What can hang from each mark:
K879: K25 K751
K170: K333
K205: K333 K751
K306: K333
K751: K170 K205 K306 K334
K333: K205 K334 K879
K672: K751
K25: K205

Known rows, with every way that one mark hangs from another:
K25{K205{K333{K334 K879{K751}}}}: [ 2.049  0.237  0.148  0.947 -2.446 -1.211  2.506  0.001 -0.249  0.559
 -0.641 -1.198 -0.191  1.597 -1.603  1.331 -0.331 -0.140  0.244 -0.395
 -1.122 -1.324 -0.384]
K879{K25 K751{K170}}: [-0.067 -1.536  0.495  0.833 -1.180 -0.884  0.038 -0.161  0.499 -1.225
  0.037  0.291  0.451 -0.528  0.472 -0.592  0.863  0.646  0.370  1.290
 -0.081  0.051 -0.640]
K333{K205{K751{K170}} K334}: [ 0.929 -1.436 -1.043  0.721 -0.544 -0.019  0.817 -0.094  0.393 -0.825
  0.891 -0.347  0.799  1.472 -0.532  1.192 -0.367  0.362  0.923  0.659
  0.037  1.636 -1.016]
K170{K333{K205 K334 K879{K751}}}: [ 2.291 -1.421 -0.896  1.346 -1.913 -0.674  2.218 -0.921 -0.553  0.881
  0.733 -2.122  0.624  1.455 -4.118  3.125 -1.477  1.648  1.528  0.320
 -0.162  0.483 -0.859]
K333{K879{K25}}: [ 0.850 -0.544  0.603  0.643 -1.355 -0.996  1.041  0.664 -0.069 -0.295
  0.302 -0.551 -0.640  0.374 -2.022  0.834  0.345  0.692  0.567  0.451
  0.601  0.157  0.287]
K333{K205{K751{K306}} K334 K879{K25}}: [ 2.291 -1.548 -0.390  1.078 -1.356 -0.971  2.465  0.799  0.072  0.001
  1.651 -0.610  0.607  1.502 -3.374  2.655  0.299  0.557  0.974  0.799
  0.455  1.051  0.279]
K205{K333{K334 K879} K751}: [ 2.204  0.009  0.145  0.937 -1.930 -0.864  2.266  0.115  0.031  0.084
  0.039 -0.341  0.282  2.593 -1.119  1.260 -0.979 -0.146  0.831  0.001
 -0.622  0.245 -0.109]
K333{K205{K751} K334 K879}: [ 2.439 -1.362 -0.797  1.129 -1.244 -0.700  2.000  0.066 -0.180 -0.174
  0.815 -0.939  0.157  2.259 -2.427  2.482 -0.982  0.273  1.310  0.121
  0.146  0.632 -0.387]
K879{K25}: [ 0.613 -0.079  0.638  0.073 -0.944 -0.462  0.350  0.462  0.011 -0.541
 -0.263  0.101 -0.102 -0.139 -0.755  0.102  0.731  0.373  0.109  0.274
 -0.091 -0.081  0.079]
K25{K205{K751{K170 K306{K333{K879}}}}}: [-0.514 -1.409 -0.677 -0.358 -0.006 -0.131  0.409  1.698  1.186 -0.038
  2.977  0.096  0.508  0.327 -0.574  0.515  1.270  0.424  0.524  1.406
  0.521  1.338  0.731]
K333{K205 K334 K879{K25 K751{K170}}}: [ 1.335 -2.241 -0.962  1.670 -2.174 -1.318  1.796 -0.099  0.036 -0.675
  0.946 -1.285  0.084  1.128 -2.660  2.031 -0.136  1.198  1.525  1.054
  0.625  1.129 -1.162]
K672{K751{K306}}: [-0.943 -0.076 -0.386 -0.141  1.072  0.177  0.060  0.393  0.961  0.836
  0.586  0.519  0.071 -1.545  0.144 -0.441  0.341 -0.849 -0.943  0.951
  0.419  1.310  1.345]
K751{K205{K333{K334}} K306}: [-0.953  0.510 -0.639  0.166 -0.207  1.340  1.042  0.461  0.337  1.781
  0.889  0.224  0.458  0.954 -0.281  0.288 -0.256 -0.300  0.648 -0.017
  0.820  0.823 -0.102]
K879{K751}: [ 0.548 -0.950  0.158  0.639 -0.493 -0.624  0.223 -0.687 -0.005 -0.202
 -0.272  0.272  0.464 -0.122  0.637 -0.121 -0.089 -0.133  0.159  0.309
 -0.631 -1.157 -0.214]
K205{K333{K879{K751}}}: [ 1.291 -0.540  0.864  1.636 -2.101 -1.865  1.695 -0.235 -0.066  0.434
 -0.226 -0.407 -0.456  0.809 -0.687  0.442 -0.620 -0.109  0.450  0.365
 -0.326 -0.932  0.300]
K333{K879{K25{K205} K751{K306}}}: [ 0.952 -1.107  0.977  0.797 -1.254 -1.385  1.661  0.783  0.130  0.162
  0.608 -0.527 -0.126 -0.643 -1.983  0.848  1.499  0.304 -0.215  0.850
 -0.040 -1.288  0.733]
K306{K333}: [-0.008 -0.096 -1.200 -0.952 -0.268  0.250 -0.476  0.601  0.355  0.231
  1.365  0.429  0.376  0.402  0.071  0.366  0.142  0.300  0.795  0.092
 -0.183  0.550  0.087]
K672{K751{K170 K306}}: [-2.184 -0.613 -0.688 -0.009  1.335  0.403 -0.422  0.455  1.441  0.376
  1.208  0.421  0.108 -1.833  0.690 -0.996  0.600 -0.505 -0.861  1.627
  1.020  2.664  0.924]
K672{K751{K170{K333} K205 K334}}: [-3.153 -0.501 -0.126  0.348  1.008  1.825 -0.633  0.220  1.627  1.475
  1.707 -0.091  0.416 -1.737 -0.335 -1.071  0.036  1.024  0.226  2.431
  1.808  3.564  0.384]
K672{K751{K170}}: [-1.463 -0.499 -0.477  0.105  0.502  0.163 -0.530  0.193  1.217 -0.301
  0.206  0.204 -0.319 -1.204  0.908 -1.089  0.066 -0.402 -0.446  1.232
  0.622  2.112  0.302]
K306{K333{K205{K751{K170}} K879{K25}}}: [ 1.307 -2.367 -0.448  0.735 -2.025 -1.433  0.870  1.509  0.847 -0.966
  2.527 -0.155 -0.096  1.211 -2.034  1.508  0.567  1.215  1.885  1.601
  0.796  1.911  0.127]
K672{K751}: [-0.154  0.033 -0.136 -0.055  0.232 -0.052 -0.014  0.090  0.721  0.148
 -0.401  0.254 -0.374 -0.928  0.368 -0.533 -0.196 -0.782 -0.514  0.579
  0.010  0.794  0.742]
K333{K334 K879{K751}}: [ 1.319 -1.132 -1.089  0.866 -1.077 -0.408  1.397 -0.811 -0.256  0.116
  0.252 -0.712  0.498  1.437 -1.134  1.509 -0.979  0.308  0.984  0.057
 -0.223 -0.456 -0.862]

Rows:
[ 1.858  0.608  0.133  0.659 -2.656 -1.052  2.326  0.566 -0.186  0.318
 -0.162 -0.932 -0.353  1.849 -2.576  1.464 -0.250  0.556  0.769 -0.141
 -0.175  0.604 -0.193]
K205{K333{K334 K879{K25}}}
[-1.991 -0.742 -1.735 -0.905  0.803  0.715 -0.890  0.949  1.055  0.468
  2.971  0.603  0.887 -0.524  0.382 -0.090  0.892  0.558  0.439  1.143
  0.798  2.376  0.287]
K751{K170 K306{K333}}
[-3.133 -0.988 -0.173  0.191  1.213  1.893 -0.415  0.369  1.585  1.503
  1.598 -0.097  0.384 -1.789 -0.460 -0.781 -0.003  0.688  0.231  2.123
  1.964  3.096  0.547]
K672{K751{K170{K333} K205 K306}}
[ 0.736 -0.298 -2.432 -0.689 -0.826  0.477  0.668  0.477  0.100  0.528
  1.935 -0.545  0.384  1.949 -1.733  1.975 -0.739  0.748  1.599 -0.181
  0.173  1.243 -0.563]
K306{K333{K334 K879}}
[-1.747  0.028 -0.065  0.126  0.516  0.704 -0.312 -0.123  0.669  0.820
  1.809 -0.663  1.056 -0.888 -1.173 -0.083  0.393  1.842 -0.040  1.717
  0.569  2.882 -0.093]
K751{K170{K333} K334}
[ 2.334 -0.544 -0.389  0.825 -2.339 -0.567  2.361  0.182 -0.518  0.593
  0.764 -2.339  0.076  1.451 -5.538  3.329 -0.654  2.146  1.508  0.277
  0.278  1.567 -0.570]
K170{K333{K205 K334 K879{K25}}}
[-3.230 -1.293 -1.608 -0.654  1.078  1.899 -1.260  1.243  1.332  0.949
  3.304  0.962  0.594 -0.431  0.862 -0.503  0.707  0.537  1.260  1.345
  2.046  2.266 -0.042]
K751{K170 K205 K306{K333}}
[ 0.936  1.012  1.691  0.414 -1.007 -0.912  1.334  0.970  0.540  0.375
  0.187  0.337  0.321  0.194  0.239 -0.524  1.228 -0.438 -0.987  0.699
 -1.225 -0.383  1.082]
K25{K205{K333 K751{K334}}}
[-0.898 -1.896 -0.262  1.599  0.597 -0.783  1.021  0.884  0.989  0.601
  3.573 -0.225  0.494 -0.252 -1.633  1.000  0.795  0.718  0.175  2.403
  1.790  2.997  1.028]
K333{K205{K751{K170 K306 K334}} K879}
[-2.922 -0.279  0.123  0.642  0.446  0.805  0.072  0.977  1.718  1.423
  1.046  0.737 -0.495 -1.297  1.146 -1.642  0.283 -0.802 -0.188  1.694
  1.835  2.506  1.011]
K672{K751{K170 K205{K333} K306}}
[-2.448 -2.115 -0.178  1.699  0.238  0.434 -0.029 -0.006  0.916  0.745
  2.260  0.151  0.113 -0.358  0.308 -0.555  0.049  0.734  1.120  2.077
  2.221  1.318 -0.332]
K333{K879{K751{K170 K205 K334}}}
[ 1.348 -0.377 -1.831 -0.669 -1.789 -0.047  1.076  0.919  0.127  0.052
  1.718 -0.479  0.318  1.835 -2.467  2.061 -0.015  1.110  1.705  0.068
  0.073  1.146 -0.473]
K306{K333{K334 K879{K25}}}
[ 1.211  0.714 -0.467  0.616 -1.723 -0.563  2.003  0.140 -0.213  0.844
  0.111 -1.017 -0.278  1.996 -1.865  1.416 -0.990  0.147  0.665 -0.405
 -0.083  0.679 -0.244]
K205{K333{K334 K879}}
[-0.061  0.438  0.978  0.673  0.005 -0.636  1.081  0.620  0.797  1.119
  1.617  1.062  1.150 -0.131  0.390 -0.479  0.991 -0.442 -0.859  1.360
 -0.341  1.024  1.579]
K205{K333 K751{K306 K334}}
[-1.864 -0.596 -0.504  0.584  0.879  0.356  0.327  0.390  0.774  1.684
  3.151 -1.006  1.087 -1.396 -2.706  0.998  0.838  1.898 -0.154  2.107
  1.291  3.721  0.602]
K751{K170{K333{K205}} K306 K334}
[ 0.612  0.064  0.254  0.935 -2.375  0.125  1.994  0.838  0.059  0.835
  0.173 -0.601 -0.606  1.952 -2.132  1.061 -0.456  0.505  1.609  0.041
  1.039  0.512 -0.435]
K751{K205{K333{K334 K879{K25}}}}
[-2.011 -0.563 -0.621  0.576  1.113  0.297  0.315  0.475  1.461  1.818
  2.799 -0.746  0.693 -2.334 -2.361  0.487  0.665  1.118 -0.709  2.681
  1.315  4.579  1.347]
K672{K751{K170{K333{K205}} K306 K334}}
[ 0.028 -1.181 -1.218  0.358 -0.596 -0.643  0.330  0.290  0.564  0.883
  2.794  0.313  0.708  0.230 -0.654  0.819  0.204  0.725  0.965  1.286
  0.189  0.655  0.468]
K306{K333{K879{K751{K334}}}}
[-0.813 -1.200  1.294  1.527 -2.053 -0.455  0.540  0.361  0.763 -0.206
 -0.109  0.571 -0.122 -0.020  0.879 -1.255  0.573  0.302  1.032  1.340
  0.683 -0.061 -0.531]
K879{K25 K751{K170 K205{K333}}}
[ 1.719 -0.482 -1.052  0.764 -1.396 -0.051  2.039 -0.264 -0.527  1.117
  1.006 -2.415  0.147  1.601 -4.778  3.260 -1.403  1.790  1.417 -0.020
  0.391  1.664 -0.668]
K170{K333{K205 K334 K879}}
[-0.024 -2.238 -1.767  1.484 -0.439 -0.576  1.529 -0.263  0.268  0.552
  2.258 -1.150  0.603  0.625 -2.104  2.053 -0.319  0.697  0.971  1.135
  1.138  1.734 -0.608]
K333{K205 K334 K879{K751{K170 K306}}}
[-0.823 -0.930 -3.087 -0.690  0.198  0.826  0.145  0.874  0.722  0.752
  3.397 -0.304  1.038  0.655 -1.416  1.758  0.318  0.832  1.132  0.700
  0.817  3.154 -0.464]
K751{K170 K306{K333{K205 K334}}}
[ 2.174 -0.867 -0.742  0.530 -0.788 -0.193  1.310 -0.139 -0.115 -0.425
  0.318 -0.287  0.763  1.729 -1.092  1.741 -0.563  0.002  0.852 -0.068
 -0.566  0.333 -0.570]
K333{K205{K751} K334}
[-0.674 -1.787 -1.197  1.023 -0.004  0.992  1.169 -0.270  0.199  1.353
  1.628 -0.157  0.697  0.915 -0.884  1.132 -0.602  0.140  1.413  0.604
  1.405 -0.016 -0.558]
K333{K334 K879{K751{K205 K306}}}
[-1.584 -1.414 -0.725 -0.038 -0.007  0.755 -0.227  1.092  1.125  1.336
  3.363  1.585  1.400 -0.915  0.146 -0.196  1.669  0.692  1.041  1.988
  0.989  0.716  0.658]
K879{K25 K751{K205 K306{K333} K334}}
